Every row comes from one small tree of marks. Brackets hold a mark, then the marks that hang from it, in alphabetical order. Every link used is in the known rows. Which tree was each row made from?
Known rows
{U D}: .02; .04; -.09; .03; .06; -.09; .05; -.04; .06; -.09; -.07; -.18; .04; .02; .02; .11; .11; .01; .01; .00; -.03; -.07; -.01; -.04
{Y {R V}}: .05; -.11; .04; -.24; -.16; .07; .13; .16; .14; -.12; .03; -.01; .17; .04; -.01; .12; -.01; -.05; -.06; .22; .09; .09; .01; .06
{V J {R Y}}: .12; -.03; .15; -.10; -.08; -.08; -.23; .09; -.10; -.18; -.02; .00; .28; .03; -.08; -.05; .07; .04; .18; .02; .03; -.06; .00; .08
{B {Y {D U} J}}: .13; .47; .11; -.35; .03; -.23; .05; -.13; .06; .10; .17; .20; .12; -.13; -.08; .07; -.06; .38; .16; -.20; .13; -.16; -.09; -.16
{V J}: .15; -.17; .09; .00; -.09; -.06; -.14; .02; -.11; -.03; .01; .06; .10; -.06; .13; .01; .06; -.03; .02; -.08; .13; -.22; .04; .04
{Y R}: .13; -.03; .01; -.18; -.02; .00; .03; .09; .05; -.06; -.02; -.02; -.09; .04; .02; .10; .01; .02; .00; .06; .06; .11; -.01; .09
{R V {Y B J}}: .15; .38; .04; -.25; -.09; -.02; .03; -.09; .00; -.15; .01; -.04; .21; -.15; -.08; .05; -.02; .04; .13; .10; .03; -.32; .16; .00
{J {Y D {R V}}}: -.06; .00; .12; -.41; -.20; -.09; .06; .13; .15; -.03; .15; -.20; .04; .08; .25; .26; .03; .07; -.11; .02; .04; .21; -.05; -.18
{J {V R} Y}: -.12; -.02; .03; -.14; .11; .05; -.17; -.18; .00; .14; .28; -.17; .09; .14; .12; -.03; -.03; .09; -.06; -.18; -.05; .28; -.11; -.09
{J V {Y B D R}}: .20; .20; .14; -.47; .19; -.07; -.04; -.24; .12; .19; .30; -.25; -.43; .03; .42; .28; .00; .22; -.05; -.28; .10; .21; -.02; -.06
{B {Y D}}: .04; .17; .09; -.20; .03; -.16; .06; -.06; .07; .02; .19; .19; -.01; -.02; .01; .14; .08; .32; -.03; -.05; .03; .08; -.13; -.11
{B {Y {D U} R}}: .15; .30; .13; -.44; -.01; -.19; .12; .03; .15; .01; .13; .16; .01; -.08; -.07; .17; -.08; .42; .12; -.14; .15; .20; -.17; .01
{V J {R {Y B}}}: .26; .04; .21; -.17; -.09; -.07; -.22; -.10; -.07; -.06; .00; -.04; .08; -.08; .01; -.02; .04; .07; .22; -.04; .01; -.14; .03; .11
{V R}: .03; -.04; .09; -.06; -.09; -.01; -.10; .01; .07; .05; .03; -.04; .06; .14; -.03; .00; .01; -.01; .03; .14; -.06; .13; -.08; -.08
{Y B D {J V} R}: .45; .39; .17; -.49; .25; -.16; -.01; -.26; .16; .16; .20; -.06; -.37; .01; .31; .33; .07; .12; .02; -.11; .17; -.15; .14; -.09
{B {Y {D U}}}: .02; .31; .09; -.27; .03; -.18; .09; -.08; .10; .08; .17; .17; .14; -.12; -.12; .09; -.10; .39; .11; -.19; .08; .08; -.17; -.05
{J Y}: -.14; .02; .00; -.04; -.10; .02; -.06; -.06; -.08; .07; .13; -.15; -.03; -.03; .10; -.05; .00; .07; -.02; -.17; -.07; .07; -.08; -.07
{V {J Y} R}: .01; -.20; .15; -.10; -.24; -.08; -.30; -.03; -.10; .03; .14; -.14; .16; .03; .20; -.07; .06; .05; .03; -.16; .00; .00; -.10; -.10
{R {V J} {Y D}}: .01; -.02; .15; -.23; -.12; -.17; -.03; .16; .01; -.23; .05; .02; .42; -.03; .08; .21; .08; .03; .08; .07; .10; -.17; .04; -.03
{J {Y B D}}: .05; .22; .15; -.21; -.05; -.15; -.10; -.22; .02; .17; .16; -.24; -.34; -.07; .32; .16; .02; .17; .00; -.21; -.03; .01; -.05; -.21
{V {J {Y B D}} R}: .19; .02; .31; -.25; -.22; -.21; -.28; -.19; -.04; .21; .17; -.21; -.15; -.02; .43; .17; .11; .11; .04; -.17; -.02; -.07; -.09; -.22
{Y B}: .16; .14; .07; -.04; .01; -.02; -.04; -.16; .01; .10; .03; -.04; -.21; -.12; .08; .04; -.01; .05; .03; -.02; .01; -.08; .02; .01
{J V {Y B}}: .03; .13; -.01; -.16; .18; .07; -.09; -.37; -.03; .18; .27; -.16; -.18; -.06; .24; .02; -.06; .14; -.05; -.32; .02; .07; -.02; .01
{R V {Y D}}: -.11; .12; .08; -.22; -.05; -.11; .14; .15; .11; -.21; .04; -.03; .34; .04; -.02; .19; .02; .07; .04; .16; .01; .06; .02; -.09

Write each row's tree
.35; .36; .26; -.34; .19; -.17; -.13; -.34; .10; .24; .20; -.10; -.18; .10; .29; .23; .08; .08; .03; -.02; .03; -.12; .06; -.25
{Y B D {J {V R}}}
.27; .31; -.05; -.39; .24; .00; .06; -.16; .07; -.03; .28; .23; -.04; .00; -.02; .07; .05; .24; -.01; -.13; .19; -.03; .01; .09
{B {Y {J V} R}}
.45; .29; .07; -.37; .22; .00; -.04; -.29; .05; .11; .14; -.03; -.32; -.04; .19; .17; .02; .05; .02; -.10; .18; -.19; .15; .07
{Y B {J V} R}
-.10; -.22; .04; -.08; -.27; -.03; -.15; .05; -.10; -.06; .14; -.09; .35; -.07; .20; .03; .01; -.02; -.07; -.13; .10; -.13; -.02; -.06
{R {V {J Y}}}
.04; .31; .14; -.33; .23; -.11; -.02; -.36; .06; .28; .29; -.24; -.13; -.12; .23; .15; -.20; .28; .00; -.45; .08; .07; -.07; -.10
{J V {Y B {D U}}}
.30; .37; .20; -.26; -.01; -.20; -.04; -.22; .04; .16; .08; -.04; -.31; -.06; .22; .23; .09; .07; .07; -.03; .05; -.35; .11; -.24
{Y B D J}
-.01; .26; -.02; -.20; -.09; -.02; .08; .07; .00; -.25; .02; .05; .38; -.07; -.20; .00; .01; .00; .09; .13; .02; -.27; .14; -.02
{R V {Y J}}
.00; .22; .15; -.22; .02; -.15; -.06; .09; .09; -.08; .01; -.12; .11; .14; -.03; .10; .06; .12; .16; .09; -.12; .19; -.06; -.11
{V {R {Y D}}}
.13; .04; .25; -.22; -.05; -.21; -.21; .09; -.02; -.10; .05; -.04; .21; .10; .09; .13; .13; .08; .19; .01; .01; -.04; -.02; -.07
{V J {R {Y D}}}
.27; .46; .01; -.26; .30; -.02; -.06; -.30; -.04; -.02; .15; .01; -.07; -.10; .01; .01; -.01; .13; .15; -.18; .09; -.26; .19; .07
{R {Y B {J V}}}
-.09; -.08; .00; -.28; -.24; .06; .02; .12; .03; -.09; .13; -.17; .12; .00; .12; .08; -.03; .06; -.09; .01; .05; .17; -.08; -.04
{J {Y {R V}}}
.12; .32; .05; -.19; -.03; -.06; -.13; .00; -.02; -.13; -.04; -.03; .16; .05; -.18; -.10; .07; .05; .22; .08; -.10; -.10; .06; -.07
{V {R {Y J}}}
.31; .36; .05; -.52; .26; -.14; -.01; -.13; .16; .00; .30; .21; -.12; .07; .14; .25; .13; .30; .00; -.14; .18; .02; .00; -.07
{B {Y D {J V} R}}
.05; .28; .15; -.30; -.03; -.10; .12; -.05; .09; -.10; .04; -.08; .14; -.07; .03; .21; -.01; .13; .08; .12; .02; -.02; .06; -.07
{R V {Y B D}}
.17; .06; .23; -.28; -.11; -.16; -.04; -.04; .01; -.11; .07; -.02; .23; -.12; .17; .28; .06; .10; .11; .04; .12; -.24; .07; -.01
{R {V J} {Y B D}}
.19; -.26; .09; -.23; -.24; -.02; -.04; .19; .07; -.15; .04; .03; .26; -.02; .13; .16; .05; -.07; -.04; .10; .20; -.11; .04; .11
{Y {R {V J}}}
.17; .29; .18; -.23; .00; -.17; .06; -.19; .13; .20; .01; -.12; -.13; -.15; .08; .19; -.15; .20; .11; -.17; .08; -.07; -.02; -.10
{Y B {D U}}
.11; .12; .18; -.45; -.21; -.09; .02; -.05; .17; .08; .15; -.25; -.15; -.03; .32; .31; .00; .13; -.08; .01; .04; .13; -.03; -.16
{J {Y B D {R V}}}
.04; .10; .09; -.20; .12; .06; -.18; -.35; .02; .22; .31; -.20; -.12; .04; .20; .01; -.05; .12; -.05; -.19; -.06; .18; -.09; -.06
{J {V R} {Y B}}
.29; .38; .16; -.46; -.03; -.23; .03; .02; .12; .10; -.02; -.10; -.09; -.04; .04; .19; -.06; .19; .14; -.09; .17; -.13; .05; -.12
{Y {D U} J R}
.11; .42; .10; -.25; .07; -.19; .00; -.01; .03; -.11; .01; -.04; .06; .00; .01; .12; .10; .11; .19; -.02; .02; -.21; .12; -.15
{R {Y D J}}
.20; -.19; .21; -.34; -.21; -.16; -.04; .20; .10; -.09; .06; -.01; .17; .04; .29; .33; .12; -.03; -.05; .14; .22; -.06; .02; -.05
{Y D {R {V J}}}
-.08; -.06; .19; -.28; -.26; -.20; -.05; .04; .00; .04; .15; -.16; .42; -.13; .22; .15; -.10; .13; -.02; -.22; .15; -.12; -.09; -.17
{R {V {J {Y {D U}}}}}
.17; .33; .13; -.39; .21; -.16; -.09; -.23; .14; .13; .37; .20; .07; .16; .07; .15; .12; .25; -.02; -.05; .05; .02; -.09; -.22
{B {Y D {J {V R}}}}
.24; .11; .21; -.40; -.13; -.10; .10; .01; .24; .01; .05; -.08; -.12; -.01; .23; .36; .02; .06; -.04; .18; .11; .04; .01; -.07
{Y B D {R V}}
.08; -.04; .22; -.24; -.26; -.16; -.15; -.12; .00; .08; .23; -.15; .04; -.11; .41; .24; .06; .06; -.09; -.14; .09; -.19; -.01; -.20
{R {V {J {Y B D}}}}
.20; -.10; .15; -.41; -.20; -.14; -.01; .12; .12; -.15; .21; .24; .22; -.04; .17; .30; .12; .22; -.06; .06; .26; .00; -.11; -.01
{B {Y D {R {V J}}}}
.14; .46; .20; -.29; .10; -.15; .08; -.14; .05; .02; -.02; -.12; .01; -.18; -.10; .13; -.16; .31; .25; -.16; .03; -.01; -.01; .01
{R {Y B {D U}}}
.12; .34; -.03; -.20; .32; .00; -.06; -.11; -.05; -.11; .12; .03; .16; -.03; -.11; -.01; .03; .07; .13; -.16; .06; -.19; .16; .06
{R {Y {J V}}}
.28; .37; .08; -.46; -.02; -.21; .00; .00; .13; -.02; .16; .20; -.18; -.01; .06; .18; .14; .29; .06; -.02; .12; -.06; -.02; -.12
{B {Y D J R}}
-.01; -.10; .20; -.14; -.15; -.20; -.22; -.02; -.09; .05; .16; -.13; -.02; -.02; .38; .12; .11; .09; -.02; -.27; .04; -.10; -.02; -.19
{V {J {Y D}}}
.09; .10; .14; -.44; -.13; -.13; .20; .15; .21; -.03; .00; -.09; .24; -.01; .00; .29; -.14; .11; .02; .10; .18; .14; -.05; -.06
{Y {D U} {R V}}
.27; .68; .18; -.38; .06; -.23; .03; -.19; .02; .03; -.02; -.09; -.02; -.21; -.08; .12; -.09; .29; .31; -.17; .07; -.28; .09; -.08
{R {Y B {D U} J}}
.36; .29; .20; -.49; -.16; -.17; .06; -.05; .17; .03; .07; -.07; -.13; -.02; .25; .37; .09; .03; -.02; .16; .13; -.21; .10; -.19
{Y B D J {R V}}
.04; -.12; .08; -.15; -.28; -.04; -.14; -.14; -.10; .04; .18; -.13; .17; -.20; .31; .06; .01; .04; -.06; -.16; .09; -.22; .00; -.03
{R {V {J {Y B}}}}
.07; .07; .09; -.40; .19; -.06; -.01; -.08; .11; .09; .28; -.22; -.22; .14; .31; .22; .04; .17; -.11; -.23; .08; .27; -.06; -.10
{J V {Y D R}}
